Every row comes from one small tree of marks. The marks that hang from a mark follow it in brackets, in the order of their numbers. Every link used is in the known rows. Which tree was each row made from?
Known rows
K_990[K_25 K_586[K_37[K_428]]]: [-0.84 -3.19 -3.28 -1.07 -0.39  2.68 -4.96 -5.99 -2.01  2.03  2.63 -2.64
 -1.78 -6.18 -5.12  0.38 -1.72  3.23 -2.45 -4.61]
K_133[K_37[K_25[K_990]]]: [ 2.11  2.12  3.79 -5.93 -2.01 -2.26 -3.31  2.32  0.51 -0.91 -2.31  0.57
 -0.59 -3.90 -2.33  0.93 -0.89 -0.03  0.05 -0.28]
K_586[K_37[K_25[K_990] K_428]]: [ 0.94 -2.21 -1.13 -5.10 -2.74  2.02 -4.07 -1.39 -0.11  0.81  1.55  0.44
 -1.56 -5.08 -2.91 -0.22 -3.32  4.96 -0.69  1.52]
K_37[K_133 K_428]: [ 1.02 -2.16 -0.84 -1.78 -0.71  2.01  0.18  0.08 -3.04 -0.56  2.10 -2.24
 -0.81  0.01 -2.65  2.86 -1.74  2.12  0.88  2.63]
K_990[K_25[K_37[K_133 K_428]] K_586]: [ 0.94 -2.09  0.40 -3.26  0.03  1.74 -1.96 -2.43 -4.78 -0.37  2.32 -7.48
 -1.82 -3.15 -4.42  2.66 -1.74 -0.90 -0.91 -5.12]
K_37[K_25 K_133 K_428]: [ 2.18 -1.32  0.39 -3.25 -2.47  1.38  0.94 -0.17 -0.81 -0.80  3.45 -3.28
 -0.45 -3.27 -2.22  3.39 -5.05  3.21  2.16  4.21]
K_586[K_37 K_990]: [-0.68 -2.94 -1.43  0.07  0.34  3.31 -2.35 -5.51 -0.38  1.05 -1.35  1.55
 -3.54 -2.22 -0.06 -0.83 -0.27  3.93 -1.87 -1.38]
K_25[K_37 K_990]: [ 0.41  0.27  2.29 -4.06  0.38 -0.01 -2.04  2.25 -1.67 -0.82 -2.65 -1.55
 -1.09  1.68  0.46 -1.44  2.02 -2.52 -1.55 -3.54]
K_133[K_37[K_25 K_428] K_990]: [ 0.30  1.98 -0.06 -2.98 -0.81  0.69 -1.82  0.54 -2.09 -2.42 -0.36 -0.39
 -2.14 -3.37 -3.61  1.03 -1.95  2.12 -1.92  1.11]
K_133[K_37[K_428 K_586] K_990]: [-0.13  1.37  0.07 -1.03 -1.86  1.25 -3.46 -3.16 -1.33 -1.89 -1.94  2.29
 -3.21 -1.43 -2.03  0.14  0.21  2.50 -4.80 -0.20]
K_37[K_586]: [ 0.48  0.25  1.12  0.52 -2.71  0.40 -0.99 -3.36  2.67 -0.10 -0.55  1.55
 -0.48 -0.89  1.67  0.01 -0.77  1.39 -1.58 -0.81]
K_37[K_428 K_586[K_990]]: [-0.23 -4.21 -0.24  2.30 -3.32  3.48 -0.94 -6.80  0.35 -0.65  0.69  4.51
 -5.60 -2.54  0.45  0.35 -1.17  6.87 -3.50  1.37]
K_133[K_37[K_586] K_990]: [ 0.49  4.04  1.64 -1.06 -0.79 -0.29 -3.72 -2.62  0.39 -1.92 -4.44  1.49
 -1.53 -0.74 -0.40 -0.89  1.74 -0.23 -4.58 -1.99]
K_133[K_37[K_428] K_990[K_25 K_586]]: [-0.37  1.62 -1.45 -1.22  1.73 -0.76 -4.79 -3.14 -4.63 -2.11 -0.81 -2.48
 -2.51 -4.03 -6.99 -0.06  1.81 -0.47 -4.79 -4.14]
K_25[K_37[K_428] K_990[K_586]]: [ 0.49 -2.70  1.73 -3.87  0.04  0.28 -4.34 -1.90 -4.11 -0.04  0.92 -0.91
 -3.66  0.38 -2.22 -1.06  0.98 -1.13 -2.42 -3.21]
K_37[K_25 K_133 K_428 K_586]: [ 2.73 -0.91  2.09 -2.38 -5.04  2.07 -0.23 -3.31  1.79 -0.99  3.18 -1.37
 -1.17 -4.05 -0.64  3.67 -5.45  4.64  0.18  3.87]
K_133[K_37[K_586] K_990[K_25]]: [ 0.06  4.76 -0.21 -0.95 -1.17 -0.44 -3.41 -2.22 -0.27 -3.54 -4.47 -1.19
 -0.03 -4.48 -2.49 -0.94  1.90 -0.57 -4.87 -4.97]
K_586[K_37[K_25 K_133 K_428]]: [ 2.06 -2.10 -0.66 -4.71 -1.94  3.75 -1.49 -2.45 -0.16  1.26  2.95 -3.74
 -1.28 -4.49 -3.24  3.56 -5.87  5.02  1.90  2.37]
K_586[K_37[K_25] K_990]: [ 0.37 -1.90 -0.15 -1.25 -0.92  3.70 -2.14 -5.13  1.90  0.78 -0.15  0.69
 -3.69 -5.34  0.31  0.01 -4.01  4.96 -0.55 -0.22]
K_133[K_37]: [ 0.50  1.07  1.63 -2.00 -0.36 -0.60 -1.86  1.23 -0.58 -0.08 -2.39  0.57
 -0.26 -1.34 -1.59  1.75 -0.04 -0.24  0.13 -1.97]

Write each row's tree
[-0.44 -2.86 -0.05  0.36 -3.95  2.62 -3.09 -5.27 -0.49 -2.21 -1.73  2.26
 -4.53 -7.34 -3.26  1.87 -0.74  6.76 -4.32 -3.64] => K_133[K_37[K_428 K_586[K_990[K_25]]]]
[ 0.35  1.07 -2.35 -0.89  1.87 -0.23 -2.51 -4.45 -5.72 -2.36  1.57 -6.62
 -0.92 -2.26 -5.70 -0.11  1.46 -1.08 -2.95 -0.86] => K_37[K_133[K_990[K_25 K_586]] K_428]
[ 0.20 -5.29 -1.93 -1.99 -0.13  5.03 -1.82 -5.61 -3.53  0.69  0.43 -0.84
 -3.91 -1.98 -2.30  1.79 -1.88  6.14 -1.08  1.28] => K_586[K_37[K_133 K_428] K_990]
[ 2.12  1.40  0.23 -2.27  0.61 -0.20 -1.95 -4.50 -3.39 -1.52  3.19 -4.37
 -2.40 -1.58 -3.20  1.11 -2.49 -0.42 -1.35  3.47] => K_37[K_25 K_133[K_990[K_586]] K_428]
[ 0.02  0.52 -0.63 -3.16  1.48  2.45  0.11  0.27 -5.43 -2.68 -0.31 -5.71
 -2.22  2.65 -2.17  0.23  0.77 -1.41 -2.21 -0.14] => K_25[K_37[K_133[K_990] K_428]]
[ 1.70  0.11  2.61 -2.94 -5.48  1.76 -2.64 -2.26  2.14 -0.50  0.96  2.12
 -2.60 -6.30 -1.82  4.04 -5.39  5.62 -0.92  0.59] => K_133[K_37[K_25 K_428 K_586]]
[ 1.54  0.28  0.29 -4.96 -1.42  0.86 -4.11 -1.20  1.64  0.84 -0.60 -0.62
 -0.35 -4.04 -0.91 -1.11 -2.15  1.89 -0.80  0.02] => K_586[K_37[K_25[K_990]]]
[ 1.04  0.48  3.43 -3.82 -2.65  0.28 -2.81 -0.99  0.60 -0.91 -3.11  0.36
 -1.61  0.52  2.50 -1.46  1.30 -1.24 -3.62 -3.83] => K_25[K_37[K_586] K_990]
[ 0.67 -2.15  2.18 -3.13 -3.45  2.21 -2.93 -1.52 -0.87 -0.83 -0.46  1.27
 -3.14 -0.53  0.21 -1.19 -0.05  1.85 -3.84 -2.29] => K_25[K_37[K_428 K_586] K_990]
[ 3.37  1.83  3.00 -5.64 -1.27 -1.77 -1.22  1.12 -0.25 -1.62 -0.23 -3.18
  1.36 -2.00 -0.77  0.68 -1.13 -0.75  1.31  3.53] => K_37[K_25[K_990] K_133]
[ 2.57  4.22  1.65 -2.43  1.32 -1.86 -2.05 -4.31 -1.41 -1.74  1.28 -5.60
 -0.77 -0.96 -1.27  0.42 -1.08 -3.34 -0.95  1.85] => K_37[K_25 K_133[K_990[K_586]]]
[-0.37 -4.23 -1.84 -1.07  0.09  2.52 -4.99 -6.29 -1.66  3.26  2.77 -0.11
 -3.38 -2.52 -3.54  0.48 -2.16  3.13 -1.72 -1.30] => K_990[K_586[K_37[K_428]]]
[-0.55  2.06 -1.76 -0.79 -1.84  1.02 -3.44 -2.53 -1.34 -3.10 -2.21 -0.48
 -1.89 -5.46 -4.53  0.04  0.89  2.80 -5.65 -3.20] => K_133[K_37[K_428 K_586] K_990[K_25]]
[ 2.23  0.21  0.49 -5.21 -1.26  1.96 -1.29 -1.80  1.11  0.95  0.95 -4.42
  0.81 -3.79 -0.98  2.76 -4.67  1.62  2.00  0.91] => K_586[K_37[K_25 K_133]]
[ 2.13  4.12  0.56 -2.64  0.56 -0.62  0.66 -0.61 -0.82 -3.00 -0.09 -5.03
  0.43 -0.64 -0.45  0.45 -0.96 -1.72 -0.43  2.91] => K_37[K_25 K_133[K_990]]
[-0.93 -2.47 -3.13  0.15  0.23  3.37 -2.07 -5.39 -0.29 -0.47 -1.76 -1.17
 -2.45 -5.61 -2.12 -0.99  0.10  4.07 -2.48 -4.35] => K_586[K_37 K_990[K_25]]
[-0.10  4.22 -0.06 -1.02  2.38 -2.20 -4.50 -3.10 -3.28 -2.10 -3.24 -3.60
 -0.82 -3.52 -4.84 -0.90  2.84 -3.65 -4.21 -5.65] => K_133[K_37 K_990[K_25 K_586]]
[ 0.09 -0.79 -1.87 -1.21  0.77  0.96 -5.14 -5.83 -0.42  2.02  0.41 -2.97
 -0.13 -4.98 -3.61 -0.26 -0.60  0.26 -2.19 -5.81] => K_990[K_25 K_586[K_37]]
[-0.11 -3.69 -1.01 -1.86 -0.30  4.20  0.77 -1.72 -4.77 -3.25 -0.11 -5.22
 -3.65 -3.21 -2.91  2.37 -0.40  3.12 -1.70 -3.60] => K_586[K_990[K_25[K_37[K_133 K_428]]]]
[-1.65 -5.11 -4.63  0.26 -0.78  5.23 -2.35 -5.33 -2.20 -0.08  0.52 -0.28
 -3.64 -6.79 -4.25 -0.06 -1.13  7.39 -2.68 -2.62] => K_586[K_37[K_428] K_990[K_25]]
[ 1.06 -1.29  0.51 -2.78 -3.54  3.22  0.01 -1.58 -1.28 -2.19  0.53 -5.47
 -0.91 -3.81 -2.28  2.78 -1.92  1.82 -2.42 -4.71] => K_990[K_25[K_37[K_133 K_428 K_586]]]
[ 1.20 -2.12  1.63 -5.97 -0.48  1.17 -1.46  1.94 -4.89 -1.74 -0.74 -3.99
 -1.27  1.55 -2.25  0.94  0.02 -0.23 -0.65 -0.43] => K_25[K_37[K_133 K_428] K_990]
[-0.39  0.14  0.99 -1.48  0.59  0.24 -2.52 -2.11 -1.93 -0.70  0.32 -5.19
 -1.28 -2.86 -1.75  0.03  0.36 -3.25 -2.01 -8.13] => K_990[K_25[K_37] K_586]
[ 1.56 -1.11  1.83  0.55 -2.02  1.87 -0.66 -6.60  0.65 -1.38 -1.25  0.41
 -3.03 -0.84  1.97  1.42 -0.39  2.60 -1.84  1.29] => K_37[K_133 K_586[K_990]]
[-1.38  0.92 -1.83 -0.42 -1.67  3.12 -1.55 -2.60 -1.76 -3.47 -0.67 -3.73
 -2.32 -2.92 -1.67 -1.43  0.58  1.26 -5.72 -5.46] => K_133[K_990[K_25[K_37[K_428 K_586]]]]
[ 0.19 -4.61 -3.67 -1.50 -0.44  5.24 -1.90 -5.56 -3.55 -0.85  0.05 -3.55
 -2.67 -5.79 -4.54  1.60 -1.07  6.37 -1.58 -1.68] => K_586[K_37[K_133 K_428] K_990[K_25]]
[ 0.69  0.59 -1.76 -1.43  0.97  0.92 -0.17 -0.86 -4.28 -2.43  0.58 -3.37
 -0.93  1.84 -2.84  0.11  1.24  0.31 -1.82  3.40] => K_37[K_133[K_990] K_428]
